(in the rows, 128 means zero)
Known rows, with every step that occurs
zopug ragiku: [131 120 104  75 132 132 101 149  88 122 138 157 160 104 134 140 136 155
 115 138 135 152 118 137 116 141 145  85 178 171 147 100 167 155 138 139
 150 132 154  94 143 129 130 151  87 144 140 104 113 116 120 128 144 133
 105 102 144 161]
vede ragiku fomit rakabir: [139 145  90  96 125  99 107 140  28 119 126 142 139 126 133 137 137 137
 142 151 148 135 114 108 107 158 124  81 157 157 133 129 102 189 137 139
 146 112  74 127 126 128 114 173 136 160 141 125 125 107  94 142 162 148
  74 150 130 187]
vede rakabir: [128 142 102  84 130 139 108 141  63 129 144 161 136 119 130 137 147 141
 120 147 142 143 111 126 133 125 128  90 162 169 134  90 118 138 135 141
 146 150  48 127 124 141 120 145 113 107 134 121 117 109 117 148 149 130
 107 140 148 158]
zopug rakabir runup ragiku: [139 123  94  87 132 117 133 136  95 118 122 183 160 131 146 133 134 179
 108 127 142 145  99 115 127 147 139  76 181 180 122 103 135 156 138 116
 144 160 135 108 136 127 153 147  70 120 158 119 128 107  83 114 134 139
 101 107 124 153]
runup ragiku degez: [117 138  93  94 133  89  93 134 142 137 133 171 137 123 121 139 135 181
 115  81 126 146 109 165 195 152 118 103 172 175 103  99 162 157 156 132
 135 134  97 108 121 110 135 144 134  94 159 128 125  97 113 111 133 131
  88 115 125 159]
fomit ragiku vede rakabir runup: [141 157 100  84 146 136  90 145  84 120 135 181 135 130 107 138 133 126
  72 136 121 181 105 129  70 109 140  95 183 135 149 108  63 167 103 106
 140 176  69 147 107 127 133 126 159 118 121 112 141 105  82 135 104 148
 111 176 146 157]
rakabir fomit: [135 129  94  75 144 134 107 143 115 116 143 184 153 105 134 136 136 144
 102 139 131 146  99 161 124 127 139  95 185 196 138  94 124 162 164 154
 129 138 136 108 130 138 122 160 109 146 159 121 130 106 113 152 177 124
 108  93 138 148]
fomit ragiku degez: [126 139 106  87 134 109  74 141 134 137 155 169 142 112 105 144 129 168
 101  96 117 165 113 175 165 134 122 100 183 179 112  92 119 178 148 142
 120 143 169 105 100 108 136 138 153 102 140 114 117 102 103 113 151 142
 115 128 140 171]
runup ragiku: [122 129  90  91 125 100 115 138 130 132 153 163 152 138 143 142 136 160
 121  97 129 142 104 136 147 145 123  93 169 181 118 109 161 148 157 131
 142 136 104 113 125 132 126 150 104 101 151 132 130  96 106 113 150 125
  89 116 124 164]
degez ragiku vede rakabir: [121 144  86  82 129 115 107 151  43 120 115 159 136 126 112 143 134 148
 117 147 130 144 105 128 128 131 133  90 153 138 147 107 125 126 115 124
 148 147  70 127 138 158 114 157 120 130 139 123 127 105 141 134 106 133
  92 141 157 141]
runup rakabir: [130 131 100  89 133 115 105 149 108 124 151 157 139 109 123 133 137 144
 120 138 138 146 117 133 129 132 133  99 160 186 134  92 112 134 144 140
 126 141  56 127 124 149 124 135 115  88 132 115 121 106 121 147 162 135
 102 131 157 182]
degez ragiku fomit rakabir zopug: [120 136  81 105 114  78 103 136  35 126 118 129 149 134 111 147 133 144
 152 172 149 156 109 139 110 157 107  73 137 154 128 135 114 171 133 145
 122 110  94 125 129 127 109 172 140  90 141 128 134  99 117 127 216 162
  82 117 140 159]
ragiku vede rakabir runup: [139 146  98  81 142 138 102 149  56 115 118 183 134 126 109 133 135 127
  88 147 140 166 111 126  82 119 146  98 183 141 154 117  80 153 106 111
 146 171  16 136 129 131 128 131 132 132 137 115 138 109  93 154 120 140
 108 151 152 138]
rakabir zopug ragiku: [124 130 100  77 122 115 112 145  92 124 123 146 160 100 111 143 134 147
 119 149 144 164 118 138 100 140 133  92 160 163 145  93 147 150 126 145
 131 130 104  97 145 133 139 131  97 103 140  98 113 110 113 133 165 138
 108  90 147 136]
vede rakabir zopug ragiku degez: [121 149 106  85 133 119  97 140  52 128 107 143 133  78  92 138 143 161
 103 158 151 155 116 147 155 136 126 104 151 143 129  66 142 142 112 143
 140 140  29 113 139 120 146 119 134  64 144 101 118 113 122 142 129 142
  99 119 154 128]
degez ragiku runup: [103 126  94  77 125  98 125 146  81 122 112 161 147 147 136 143 138 168
 114 148 139 136 102 148 123 140 135  75 169 152 126 122 200 152 136 155
 123 132 161  91 141 133 134 163  81 148 141 114 125 103 128 129 144 143
  83 100 141 144]
degez ragiku fomit: [120 122  82  89 110  89  99 146  44 122 116 139 153 146 126 147 137 163
 155 138 153 139 119 139 132 155 128  72 174 154 123 128 149 153 141 141
 144 139 166 100 133 140 110 176 107 140 139 124 135 105 133 126 178 146
  80 108 133 158]
rakabir runup: [131 128 103  81 141 138 106 145 102 118 132 182 150 132 132 135 131 145
 108 130 148 159 113 138 100 136 143  96 192 186 140 120 123 164 134 133
 134 147  99 109 124 128 132 143  94 143 146 118 131 112  80 140 190 144
 113 118 134 159]
fomit ragiku vede: [135 133  95  81 126 106  91 150 133 122 157 170 149 125  87 145 120 138
  96 107 101 182 111 157  86 125 131  87 181 155 145 111  70 168 127 123
 135 155 170 119 108 118 122 134 153 122 118 112 111  97 101 122 110 136
 114 127 149 163]
rakabir zopug: [121 135  97  85 117 111 114 142 112 128 140 155 148 116 103 143 127 144
 127 137 140 166 115 146 117 139 122  91 153 176 133  90 106 149 137 151
 117 127  81 110 128 134 130 132 107  85 141 114 108  98 103 142 201 138
 115  91 147 136]
rakabir fomit ragiku: [139 139  97  81 145 136  94 137 135 121 162 177 154 112 136 140 134 145
  88 126 113 159  97 165 103 117 131  90 193 187 129  90 107 174 166 150
 123 147 198 114 109 135 126 157 133 128 145 128 136 104 100 133 163 133
 113 120 135 166]
degez ragiku vede: [121 130  85  79 125 101 106 152  88 118 117 167 148 135 111 145 120 158
 122 134 122 154 111 151 126 145 137  86 167 154 145 122 144 143 129 128
 141 136 138 105 135 138 115 158 114 156 147 123 121 102 132 119 126 137
  93 108 149 142]
runup rakabir fomit: [141 134  96  88 150 127 106 149 111 116 141 176 142  94 136 130 141 144
  98 143 139 138 103 153 127 119 140 103 175 195 136  82 109 142 160 151
 118 147  81 134 130 156 120 146 121  98 151 119 140 109 120 159 158 125
  99 122 150 163]
fomit ragiku: [135 137 102  83 128 122  94 140 135 129 167 165 152 122 123 146 134 147
 109 115 118 165 110 149 106 130 124  88 174 180 129  97 110 164 154 140
 127 143 166 108 104 132 122 150 126 115 125 121 118 102 101 119 163 138
 115 134 139 180]
degez ragiku fomit rakabir: [123 128  85  99 120  93  97 143  31 121 130 139 148 139 136 143 136 152
 147 166 142 144 113 127 119 157 114  69 158 169 129 144 123 173 142 141
 137 117 135 118 125 128  99 183 133 136 139 129 142 107 123 129 193 156
  80 129 138 178]
runup rakabir vede ragiku: [164 162  95  97 140 122 103 155  94 114 126 161 132 104 123 131 136 140
 112 140 144 129 115 109 107 145 151 109 146 168 140  78  88 139 149 116
 136 136  20 129 133 184 130 140 130 121 142 116 118 106 112 157 124 130
  97 137 156 150]
runup rakabir fomit ragiku degez: [139 153 101  93 162 118  78 138 145 125 143 176 133  82 114 133 138 159
  74 114 119 154  98 185 170 113 123 107 179 182 115  70  89 168 163 148
 105 157 137 133 104 135 135 135 175  78 155 115 150 106 116 140 129 141
 100 144 152 175]
runup rakabir zopug: [125 136  98  95 124  99 116 145 106 127 142 146 133 105 107 138 140 142
 122 148 143 159 119 136 120 131 121 101 141 180 133  81  97 130 129 142
 108 137  37 129 128 157 131 120 126  36 129 111 119 100 114 155 182 140
 103 117 160 155]
zopug rakabir vede: [154 124  94  83 125 136 124 152 113 118 130 179 157 111 110 135 119 160
 106 159 131 147 104 122 103 145 149  74 168 178 142  77  77 148 139 117
 146 137 174 103 138 137 132 143 104 138 140 107  95 107 115 141 141 133
 141  77 165 131]

Rows
[158 170  96  98 148 114  86 152 108 117 108 164 118  88 106 130 131 156
  99 120 140 131 111 140 163 150 149 119 147 159 128  79  94 144 146 118
 122 133  19 124 129 160 138 136 161 126 154 111 121 106 115 150 120 135
  93 135 159 145]
runup rakabir vede ragiku degez
[132 134 104  91 153 145  97 139  78 122 147 182 153 126 139 131 133 138
 103 149 138 158 107 131  82 138 133  89 182 198 137 136 106 194 146 135
 122 123  56 132 116 119 124 159 119 141 147 122 141 111  71 137 199 160
 108 139 135 176]
fomit rakabir runup
[131 137  87  91 134  99 105 143 115 120 117 186 145 152 116 137 126 146
  97  99 123 171 105 143  96 137 141  96 185 154 135 132 127 163 127 103
 140 162  71 120 129 120 137 132 129 126 155 121 147  99  82 117 111 138
  91 133 132 139]
rakabir runup ragiku vede
[133 126  87  99 119  85 105 136  79 123 114 160 151 162 134 140 143 149
 126 102 156 158 113 135 114 145 134  85 192 153 115 141 134 177 136 115
 144 164 114 117 125 121 132 153 116 116 148 127 162 102  82 126 169 150
  69 147 112 160]
rakabir runup ragiku fomit
[125 156  82  97 117  86 122 138  89 132 126 150 124 125  91 141 135 137
 111 132 123 165  99 131 121 126 114  97 141 131 138  93  96 127 116 114
 133 154   4 147 132 134 130 116 149  44 141 118 127  89 111 137 104 125
  90 130 146 122]
runup ragiku vede rakabir zopug
[125 154  85  93 126 100 117 143  87 131 131 165 129 131 104 140 136 142
 106 114 120 147 101 120 129 130 125  99 160 142 134 101 103 131 129 111
 154 157  33 146 130 132 123 135 141  95 139 124 128  96 118 135  80 123
  87 153 142 145]
runup ragiku vede rakabir
[149 151  92  86 151 116  89 150 138 117 148 178 141  94 105 138 128 136
  72 132 104 168  98 160  94 101 136  99 179 161 145  86  58 159 147 132
 117 168 132 146 116 150 123 133 173 100 136 111 143 100 117 145 100 132
 103 151 162 167]
runup rakabir fomit ragiku vede
[133 148  95  82 145 152 109 141  70 121 140 173 140  99 143 134 149 137
  96 165 142 138  93 141 120 116 133  99 173 173 139  83 120 145 151 151
 140 156  76 134 129 146 120 152 118 127 152 123 135 112 120 161 156 123
 105 129 144 150]
vede rakabir fomit
[140 129  97  99 131 121  95 140  47 120 122 166 150 142 128 133 133 125
 118 152 150 161 115 130  76 143 127  80 188 167 132 154  88 202 130 128
 130 137  89 131 116 111 118 155 141 140 138 120 149 111  72 146 203 167
  96 150 133 182]
ragiku fomit rakabir runup
[135 146 101  84 157 121  75 136 140 122 149 187 141  92 117 141 129 161
  79 102 114 165  98 196 160 122 123 102 196 183 116  84 113 183 168 152
 113 147 186 110 104 108 133 151 157 116 158 118 138 104 105 128 146 137
 108 111 137 162]
rakabir fomit ragiku degez
[122 130  83  88 120  85 114 145 141 129 139 169 142 141 105 143 125 147
 111  93 110 157 109 144 123 141 131  93 170 158 134 120 126 148 138 115
 147 140 108 121 129 120 121 140 131 115 144 122 124  93 112 116 101 126
  90 118 137 146]
runup ragiku vede
[140 114 102  76 136 140 130 144  82 114 122 186 159 122 134 132 132 170
 105 153 153 157 109 119 113 142 149  75 188 184 139 100 106 160 119 130
 145 152 158 101 135 129 149 149  70 147 146 109 113 115  88 135 164 148
 116  96 142 151]
zopug rakabir runup
[136 160 100  87 149 145  95 134  82 122 160 173 141 104 141 139 145 133
  80 152 128 151  91 143 115 105 122  94 182 174 131  70  99 158 156 145
 128 164 122 139 110 150 124 151 140 109 145 128 142 107 109 146 136 127
 113 156 137 167]
vede rakabir fomit ragiku
[149 145  93  96 135 127 100 154 144 126 145 168 139 113 107 133 128 135
 103 149 135 145 112 126 104 133 144 105 154 177 133  87  73 135 148 115
 127 143  60 132 123 159 117 134 147  95 134 115 121 104 119 156 163 134
 121 122 166 150]
runup rakabir vede
[142 141 102  73 144 149  96 149  41 111  97 170 145 109 110 133 139 129
  80 161 143 169 111 119  78 122 159  95 181 133 163 115 112 156  99 109
 162 172  57 128 145 133 139 131 116 158 137  98 138 121 100 149  84 142
  98 152 150 135]
zopug ragiku vede rakabir runup
[115 134 106  77 127 108 111 139 137 127 149 169 149 140 118 143 132 152
  86 113 121 165 102 147  81 121 128  76 183 157 118 106 127 179 135 145
 113 146 196 106 115 112 139 142 121 108 115 104 116  99  95 131 120 141
 108 131 145 171]
fomit ragiku runup
[129 132  95  92 138 112 108 136 107 126 134 179 153 146 151 135 138 160
 106 109 141 149 103 132 123 140 135  92 185 179 120 125 156 160 146 121
 141 151  73 115 124 127 141 150 103 118 157 130 150 103  81 117 164 140
  86 134 115 159]
rakabir runup ragiku
[133 154  96  87 128 123  92 144  88 128 149 163 135 120  93 143 133 136
  91 132 111 176 105 131  89 113 125  92 165 141 144  90  61 153 121 119
 139 164  92 140 108 135 118 133 165 105 118 114 122 100 110 138  91 132
 112 162 158 164]
fomit ragiku vede rakabir
[159 154  85  93 113 104  96 149  66 116 110 151 139 135 109 140 132 136
 133 143 149 147 119 116  99 159 148  91 168 139 134 108  86 168 138 116
 146 136 107 111 132 153 119 159 143 173 140 118 118 104 107 155 149 135
  89 125 141 137]
rakabir vede ragiku fomit
[133 145  96  90 130 116 115 152 142 122 123 170 135 126 101 131 129 131
  81 148 135 148 102 128  75 124 150  91 161 153 127  95  94 144 134 126
 106 147  90 129 136 142 127 126 137  94 126 101 118 103 117 171 121 136
 111 119 172 138]
ragiku runup rakabir vede
[149 137  86 103 121 116  88 147  92 122 139 155 146 131 102 141 124 115
 120 172 130 153 110 121  67 146 130  79 167 169 136 131  51 190 150 114
 131 124  95 136 118 121  99 158 176 130 131 124 127 102 100 153 178 150
 117 127 154 158]
ragiku fomit rakabir vede
[120 141  92  82 149 108 125 146  90 109 107 169 143 116 151 134 142 160
  88 165 142 123  90 154 124 120 139  83 170 162 124 104 180 142 148 160
 106 147 133 120 146 159 133 162 100 116 160 113 153 108 144 154 123 138
  75 112 152 150]
degez ragiku runup rakabir fomit
[152 131  89  72 142 123 116 148 123 109 132 187 160  93 105 138 118 149
  75 144 102 175  90 154  97 118 143  71 189 157 154  77  56 169 132 129
 137 161 228 117 125 123 134 145 134 142 143 108 113 103 113 133  85 127
 122 104 159 147]
zopug rakabir fomit ragiku vede
[142 122  88  85 130 103 135 144  97 113 103 189 160 136 115 134 121 164
  96 121 127 167  97 128 113 142 148  77 183 152 137 112 108 156 116  98
 153 166 132 115 142 122 149 136 100 135 157 113 127 102  88 117  93 135
  96 114 138 134]
zopug rakabir runup ragiku vede
[131 129  89  96 121 106  96 143  63 128 144 148 146 129 117 140 135 132
 132 152 134 159 112 132  89 149 117  75 168 174 134 134  87 189 142 139
 135 121 106 126 117 107 103 161 146 120 126 123 124 104 100 147 186 150
  89 139 142 185]
ragiku fomit rakabir
[126 132  89  99 112  93 105 136  65 130 135 138 144 125  96 142 130 127
 139 173 142 171 117 134  84 146 106  77 152 162 133 124  65 185 126 143
 116 119  77 132 119 108 111 149 157  74 132 121 124  99  95 153 212 156
 105 117 149 163]
ragiku fomit rakabir zopug
[133 159  97  78 153 114 134 146  75 106 109 168 130  98 144 126 146 144
  84 154 144 120  96 134 113 122 149  96 167 150 140  88 142 155 149 158
 112 146  66 128 147 161 147 145 103 134 152 106 142 109 109 174  95 128
  63 142 145 157]
vede ragiku runup rakabir fomit
[134 133 102  88 131 113 110 146  88 122 128 138 145  86 107 139 143 141
 114 165 150 159 119 131 115 136 136  99 146 166 143  80 122 133 127 139
 128 140  67 118 145 152 139 119 108  59 132 100 120 111 125 146 152 144
 101 120 159 155]
runup rakabir zopug ragiku
